Each row was made from one small tree. The marks that hang from a mark follow it in brackets, in alphabetical order. Every link used is in the known rows. Write each row's tree.
Known rows
zedo{kuget{davep} zaze{fakoz}}: [-11.7, -19.4,   1.2,  78.6,  22.5, -22.1,   9.3,  -6.6,  19.6,  -2.0,
  -5.2, -31.4, -20.3,  41.8, -32.5,   4.7, -30.3,  19.0,  39.1, -38.7,
 -24.0]
zedo{kuget{davep{fisim}}}: [ 18.6, -11.8,  10.6,  65.8,   8.4, -39.0,  42.8, -12.3,  33.6,   9.4,
  -7.6, -10.0, -21.0,  35.4, -41.7,  10.4, -30.6,  32.1,  36.2, -55.5,
  -2.5]
fisim{zedo}: [  5.3,  -7.8,   0.4,  46.9,  -3.2, -23.8,  31.1,   4.9,  28.7, -24.3,
 -11.8, -52.0, -11.8,  44.7, -18.7,  21.6,  -5.2,  21.6,   2.2, -10.9,
 -13.5]
davep{fisim}: [ 18.8, -12.0,  -9.3,  29.9,  -5.7, -35.2,  36.6,  -6.8,  41.6,  17.6,
  -9.9, -34.7, -16.4,  29.9, -33.8,  17.2, -17.3,  13.5,  22.6, -13.5,
  -1.4]
zedo{kuget{bafi fakoz}}: [-10.2, -21.8,  20.3,  70.3,   2.2, -23.0,   4.1,  -4.4,  42.2,  21.2,
 -13.3, -13.5, -43.9,  36.8, -30.7,  22.8, -28.1,  27.9,  22.2, -49.6,
  14.9]
bafi{fisim{zedo}}: [ -1.2,  -1.0,   2.1,  46.5,   0.7, -26.2,  31.8,  15.6,  30.2, -11.0,
  -1.8, -54.5, -15.2,  60.8, -22.7,  22.7,  37.6,   6.5,  -5.8, -10.2,
  11.4]
zaze{davep}: [ 15.2, -16.7,  13.7,  39.8,  -4.0, -21.6,  31.8,  -5.3,  30.7,  -1.1,
  -7.4, -68.2, -24.6,  55.3, -23.6,   4.2, -22.0,   7.7,  16.1,  -5.1,
  30.5]
zedo{zaze{davep fakoz}}: [-12.8, -25.6, -12.2,  42.5,   5.2, -17.7,  10.5, -12.8,  26.1,   8.4,
  -4.0, -80.7, -25.2,  48.5, -22.0,  -1.5, -26.4, -12.1,  23.1,  -8.2,
  -8.4]
fakoz{fisim{zedo{kuget{davep}}}}: [  9.8,  -6.2,  29.0,  85.9,   6.2, -37.5,  36.4,   3.3,  30.7, -13.3,
   7.9, -21.1, -28.1,  53.4, -26.0,  -0.6,  24.2,  46.1,  13.4, -41.6,
  22.0]
fakoz{fisim}: [ 16.7, -10.5,  15.8,  45.2,  -1.8, -30.7,  23.0,  10.2,  45.6,  19.6,
   6.1, -39.7, -26.2,  47.9, -27.1,   5.0,  20.7,  23.6,  16.4,  11.0,
  39.9]
zaze{bafi{fisim}}: [  0.3, -10.8,   9.7,  39.4,  15.1, -15.9,  13.4,  47.1,  42.4,  24.4,
   1.1, -45.8, -27.7,  56.9, -27.8,  12.7,  -0.9,  -3.2,   8.5,  13.6,
  64.4]
fakoz{fisim{zedo{kuget zaze}}}: [-11.2,  -7.5,  -6.3,  70.4,  15.8, -28.1,  24.0,  -4.6,  30.3,   4.1,
  13.1, -27.6, -19.8,  43.2, -16.5,  20.8,  50.1,  31.1,  -9.2, -41.7,
  21.1]
zedo{kuget zaze{davep fakoz}}: [-17.6, -30.7,  -5.5,  62.0,  11.4, -18.3,   7.6, -20.0,  20.9,   5.8,
   4.2, -60.8, -28.3,  50.9, -23.9,   4.0, -20.3,   2.8,  16.6, -41.8,
  19.9]
fisim{zedo{kuget zaze}}: [-13.0,  -8.0, -14.0,  66.6,  17.7, -17.3,  25.5,  -6.7,  19.6, -16.5,
  -3.6, -32.7,  -8.6,  39.7, -16.6,  32.9,  13.9,  26.9,  -7.3, -50.7,
 -11.4]
kuget{bafi{fisim} davep fakoz}: [-10.9,  -4.9,  27.7,  69.7,   3.9, -30.9,  16.4,  14.4,  44.1,  25.8,
 -19.6, -29.1, -47.2,  54.8, -38.5,   6.4, -12.8,   2.4,  39.3, -23.2,
 -12.5]
bafi{fisim{zedo{zaze}}}: [-16.3,   3.4, -18.7,  47.0,  15.8, -20.1,  27.9,   8.3,  24.8,  -8.0,
  -3.1, -54.5,  -8.9,  54.8, -18.1,  28.1,  47.3,  -2.1,  -7.7, -15.8,
 -11.0]
bafi{fisim}: [  6.5,  -5.4,  10.1,  39.2,   4.5, -22.9,  25.2,  22.4,  35.6,   9.5,
  -0.4, -45.9, -18.6,  59.4, -31.2,  19.9,  25.4,   4.0,   8.9,   6.8,
  31.5]
fakoz{fisim{zedo{kuget{bafi} zaze}}}: [-22.6,  -1.9,  -9.1,  81.0,  11.7, -25.0,  16.8, -13.8,  47.8,  11.3,
   6.1, -23.2, -34.1,  39.7, -19.7,  22.6,  29.4,  31.3,  -0.5, -38.8,
  33.0]
zedo{zaze}: [ -0.4,  -7.5, -15.1,  41.5,  13.0, -14.0,  20.9,   2.5,  30.1,   6.1,
 -12.3, -43.1,  -8.3,  37.6, -22.4,  23.0,  -3.1,  10.0,  16.0,  -1.8,
 -14.4]
davep{fisim{zedo{kuget zaze}}}: [-10.9,  -8.0, -32.5,  56.0,  14.5, -32.7,  36.2, -26.1,  26.3,  -0.6,
  -2.6, -24.0, -10.7,  26.6, -23.4,  32.1,   9.5,  21.2,  -3.4, -69.7,
 -16.9]

Write each row's tree
[-11.0, -31.4, -16.6,  42.8,  -5.6, -33.9,  19.4,   1.8,  37.2,  11.1,
  -1.4, -78.6, -42.0,  38.7, -21.9, -11.1, -60.3, -12.7,  12.7, -31.3,
  17.7] | zaze{bafi davep{fisim{zedo}} fakoz}
[  7.6, -21.5,  43.7,  79.7,   8.4, -39.3,  19.2,   6.2,  32.3,  23.0,
   3.8,  -8.9, -43.4,  48.3, -34.1,  -5.5,  12.5,  36.7,  32.0, -53.9,
  17.3] | zedo{kuget{davep fakoz{fisim}}}
[-28.5, -28.1, -23.0,  51.2,  14.0, -12.0,   5.0,  11.4,  26.2,  -2.9,
  -3.3, -88.1, -34.2,  47.1, -10.6,  -3.6, -44.7, -16.6,   5.9, -16.9,
   5.1] | fisim{zedo{zaze{bafi davep fakoz}}}
[-14.3,  -7.6, -14.3,  40.8,  28.5,  -9.1,   9.6,  37.0,  38.0,  30.0,
   0.0, -47.0, -22.8,  50.5, -23.5,  19.0,   4.8, -12.1,   4.9,   6.9,
  40.3] | zedo{zaze{bafi{fisim}}}
[-29.5,  -8.9, -23.0,  49.8,  11.2, -23.4,   9.9,   6.3,  23.7,  -2.5,
   2.7, -67.0, -17.2,  52.4, -20.2,  16.3,  29.5, -11.6,   2.6, -14.9,
 -23.2] | bafi{fisim{zedo{zaze{fakoz}}}}
[-37.7, -11.4, -11.4,  71.5,  16.6, -18.5,  -5.9,  -3.5,  42.6,  29.9,
   5.1, -34.6, -35.6,  49.4, -33.7,  20.5,   7.3,  -0.1,  19.9, -29.3,
  30.6] | zedo{kuget{bafi{fisim}} zaze{fakoz}}
[-29.2,  11.4, -22.8,  57.1,  10.5, -18.0,  21.2,   2.0,  43.3,   4.1,
 -10.2, -50.6, -23.6,  50.0, -21.6,  30.0,  28.6,  -2.7,   0.1, -11.7,
  -2.4] | kuget{bafi{fisim{zedo{zaze}}}}
[-11.6, -17.7,  -9.2,  47.5,   6.8, -28.0,   1.6,   3.0,  39.7,  27.7,
  10.1, -52.8, -26.6,  38.8, -24.7,  -1.0,  16.1,   5.7,  24.4,   6.6,
   5.8] | zedo{zaze{fakoz{fisim}}}
[ 12.5, -17.9,  10.0,  49.3,  -0.1, -44.1,  34.6,  -5.2,  32.2,  18.5,
 -21.8, -23.7, -32.4,  28.3, -38.7,   1.4, -34.7,  12.7,  44.7, -47.5,
 -52.2] | kuget{davep{fisim} fakoz}
[-19.5,  -1.9,  21.2,  76.5,  -0.2, -34.6,  23.6,  13.6,  39.0,   3.0,
 -20.9, -37.9, -45.4,  55.1, -31.0,   9.9,  -0.6,   5.6,  22.2, -38.8,
 -29.3] | kuget{bafi{fisim{zedo}} davep fakoz}
[-30.0,   3.4, -16.4,  59.4,   5.1, -18.9,  29.0,  -9.9,  40.1,   3.2,
  -8.1, -74.1, -33.9,  62.7, -18.6,  17.6,  21.1, -15.1,  -4.2, -24.0,
  14.4] | kuget{bafi{fisim{zedo{zaze{davep}}}}}
[-18.2, -29.1,   7.1,  63.7,  30.4, -21.5,  -4.6,  24.4,  38.8,  52.5,
  11.1, -13.9, -46.3,  35.4, -20.4,   7.4,  11.2,  15.7,   7.4, -43.8,
  52.0] | zedo{kuget{fakoz{fisim}} zaze{bafi}}
[-32.1, -25.2, -10.5,  62.6,  31.6, -12.9, -10.8,  31.1,  32.3,  31.2,
  15.1, -37.5, -31.8,  50.1, -27.5,  11.7,  -0.3,  -6.8,   9.9, -24.0,
  51.2] | zedo{kuget zaze{bafi{fisim} fakoz}}
[  4.2, -14.2,   1.5,  56.6,  -3.8, -47.2,  40.9,  -8.8,  27.4,  -3.5,
 -22.6, -32.0, -29.2,  30.7, -30.1,   6.6, -23.2,  15.7,  27.4, -61.7,
 -72.1] | kuget{davep{fisim{zedo}} fakoz}
[ -3.0, -16.7,  15.1,  77.1,   2.5, -42.5,  25.1, -18.5,  45.2,  29.4,
 -20.3,   1.2, -48.0,  27.1, -43.7,   9.8, -48.1,  27.6,  46.1, -78.0,
 -18.9] | zedo{kuget{bafi davep{fisim} fakoz}}
[-24.3,  -8.7, -13.4,  77.3,   9.2, -14.8,  25.6, -26.5,  33.8,  -5.8,
  -8.2, -51.8, -32.8,  48.7, -16.4,  22.0, -11.3,  14.7,  -1.3, -58.2,
  18.2] | fisim{zedo{kuget{bafi} zaze{davep}}}
[  1.5, -12.3, -27.1,  30.7,   5.3, -29.4,  40.2, -26.5,  34.7,  23.8,
  -9.5, -59.9, -20.6,  36.4, -28.1,   9.7, -12.9,  -7.7,  15.5, -32.3,
  -4.4] | zedo{zaze{davep{fisim}}}
[-16.6, -23.8, -11.3,  48.7,  19.4, -20.0, -10.7,  27.8,  46.5,  41.3,
  12.5, -51.6, -37.1,  37.0, -22.3,  -8.4, -13.0,  -1.8,  24.0,  17.4,
  38.6] | zedo{zaze{bafi fakoz{fisim}}}
[-20.9, -30.5,  -1.8,  59.6,  32.2, -12.0,  -3.9,  22.8,  27.0,  30.4,
  -5.3, -18.8, -34.4,  29.7, -20.3,  19.8, -22.6,  12.5,  10.0, -51.9,
  16.2] | zedo{kuget{fakoz} zaze{bafi}}
[-16.3, -13.7, -33.7,  56.0,  25.6, -24.0,  25.1,   2.8,  33.9,  14.9,
  -2.2, -23.3, -21.8,  23.3, -19.9,  24.0, -16.8,  14.9,  -3.9, -62.7,
  15.5] | davep{fisim{zedo{kuget zaze{bafi}}}}
[  2.2, -19.7, -14.7,  38.9,  -0.8, -30.8,  38.1,   3.2,  39.6,   5.8,
  -5.5, -66.3, -35.3,  40.7, -19.1,   0.9, -43.9,  -1.9,   0.8, -32.2,
  32.4] | zaze{bafi davep{fisim{zedo}}}
[  5.5, -14.0,  -9.6,  54.7,   0.5, -37.9,  40.7, -16.7,  31.3,  -3.6,
  -1.7, -23.9, -16.7,  32.8, -27.4,  25.3,  -1.0,  31.5,  -0.7, -65.4,
   5.6] | davep{fisim{zedo{kuget}}}
[-12.8,  -7.1,   6.2,  70.7,  12.6, -36.6,  25.1,   2.7,  25.2,   7.6,
  -7.7, -36.6, -32.8,  42.9, -19.0,  -0.9,  27.8,  15.7,  17.5, -42.1,
 -53.6] | kuget{davep fakoz{fisim{zedo{zaze}}}}
[ 11.1,   1.3,   0.4,  59.5,  -4.4, -37.0,  38.1, -13.8,  55.6,  20.5,
 -25.4, -23.3, -31.8,  29.5, -43.5,   4.9, -56.0,  17.8,  52.0, -19.5,
 -17.3] | kuget{bafi davep{fisim}}
[-35.5, -14.9, -15.8,  68.4,  17.6, -22.7,   7.5,   1.1,  18.9,  -5.3,
  11.7, -47.6, -19.8,  54.0, -23.1,  22.2,  38.1,   2.5,  -5.7, -48.2,
   1.1] | bafi{fisim{zedo{kuget zaze{fakoz}}}}
[-18.5, -15.5, -43.7,  40.9,   2.7, -33.2,  21.4, -21.6,  31.2,   3.8,
  -7.7, -54.7, -16.0,  22.5, -23.0,  13.7, -12.2,  -2.8,  14.8, -33.8,
 -56.6] | davep{fisim{zedo{zaze{fakoz}}}}
[-14.6, -30.3,  11.7,  72.5,   8.2, -28.3,  -2.7,  25.1,  40.1,  11.8,
  22.1, -38.5, -44.2,  45.1, -19.5,  -6.3,  -6.5,  25.3,   3.6, -26.7,
  66.8] | zaze{bafi fakoz{fisim{zedo{kuget}}}}
[ -0.3,  -9.1,  33.2,  74.1,  -2.2, -37.7,  14.9,   6.1,  54.9,  33.6,
 -13.1, -21.6, -55.3,  41.7, -34.8,  -7.6, -13.7,  21.8,  47.1, -15.5,
  -2.9] | kuget{bafi davep fakoz{fisim}}
[ -9.0,  -4.4,  15.5,  68.2,   5.4, -21.5,  15.3,   6.7,  47.8,  21.4,
   1.3, -21.6, -34.7,  57.4, -35.6,  26.7,  15.0,  18.7,  12.0, -25.5,
  66.5] | zedo{kuget{bafi{fisim}}}
[-14.4, -30.0,   5.5,  59.4,  14.7, -21.0,  15.5, -15.8,  16.8,  16.4,
  -5.3, -44.0, -34.1,  46.0, -21.7,  14.4,  -2.8,   6.4,   6.1, -70.8,
   5.1] | zedo{kuget{fakoz} zaze{davep}}
[ -8.5, -24.3,  13.0,  72.4,  -2.6, -36.8,   8.3,  -1.1,  33.8,  -1.5,
  21.0, -40.3, -33.4,  48.4, -23.8,   1.4,  24.3,  31.3,   5.1, -33.2,
  35.9] | zaze{fakoz{fisim{zedo{kuget}}}}
[ -6.3,  -5.6, -12.7,  66.7,  -5.9, -34.7,  33.4, -25.7,  49.0,   7.8,
  -9.5, -17.7, -31.0,  28.9, -30.8,  28.4, -20.1,  30.6,   9.8, -59.3,
  13.1] | davep{fisim{zedo{kuget{bafi}}}}
[ -2.0, -18.6,  15.2,  52.8,  -6.2, -37.7,  19.2,   8.1,  34.4,   7.6,
   0.9, -41.1, -37.2,  43.3, -18.3,   5.4,  31.1,  20.1,   1.9, -29.2,
  -5.9] | kuget{fakoz{fisim{zedo}}}
[ -0.7, -10.9,   8.0,  59.3,  -4.5, -43.3,  27.6, -15.1,  51.0,  29.7,
 -30.2, -18.0, -45.1,  24.5, -42.2,   4.1, -55.1,  11.6,  54.7, -44.7,
 -43.9] | kuget{bafi davep{fisim} fakoz}
[-23.3, -21.7,  -7.4,  65.4,  16.4, -21.9,  14.7,  -6.5,  14.4,  -3.9,
  -9.4, -28.6, -21.7,  35.4, -15.1,  31.2,  12.0,  21.8,  -5.3, -77.1,
 -34.0] | fisim{zedo{kuget{fakoz} zaze}}
[-18.4, -14.7,  -6.6,  52.8,   8.8, -31.9,  15.5,   0.4,  30.0,  15.1,
  -1.6, -41.9, -31.2,  37.8, -13.8,  11.7,  43.8,  12.6,  -0.4, -35.5,
 -27.0] | kuget{fakoz{fisim{zedo{zaze}}}}
[ -6.2, -23.4,  11.4,  54.6, -13.8, -37.4,  18.4,  -4.7,  35.4,  -2.6,
  13.3, -84.4, -41.3,  58.9, -18.4, -16.7,   9.6,   5.0,   8.1,  -9.1,
  29.4] | zaze{davep fakoz{fisim{zedo}}}
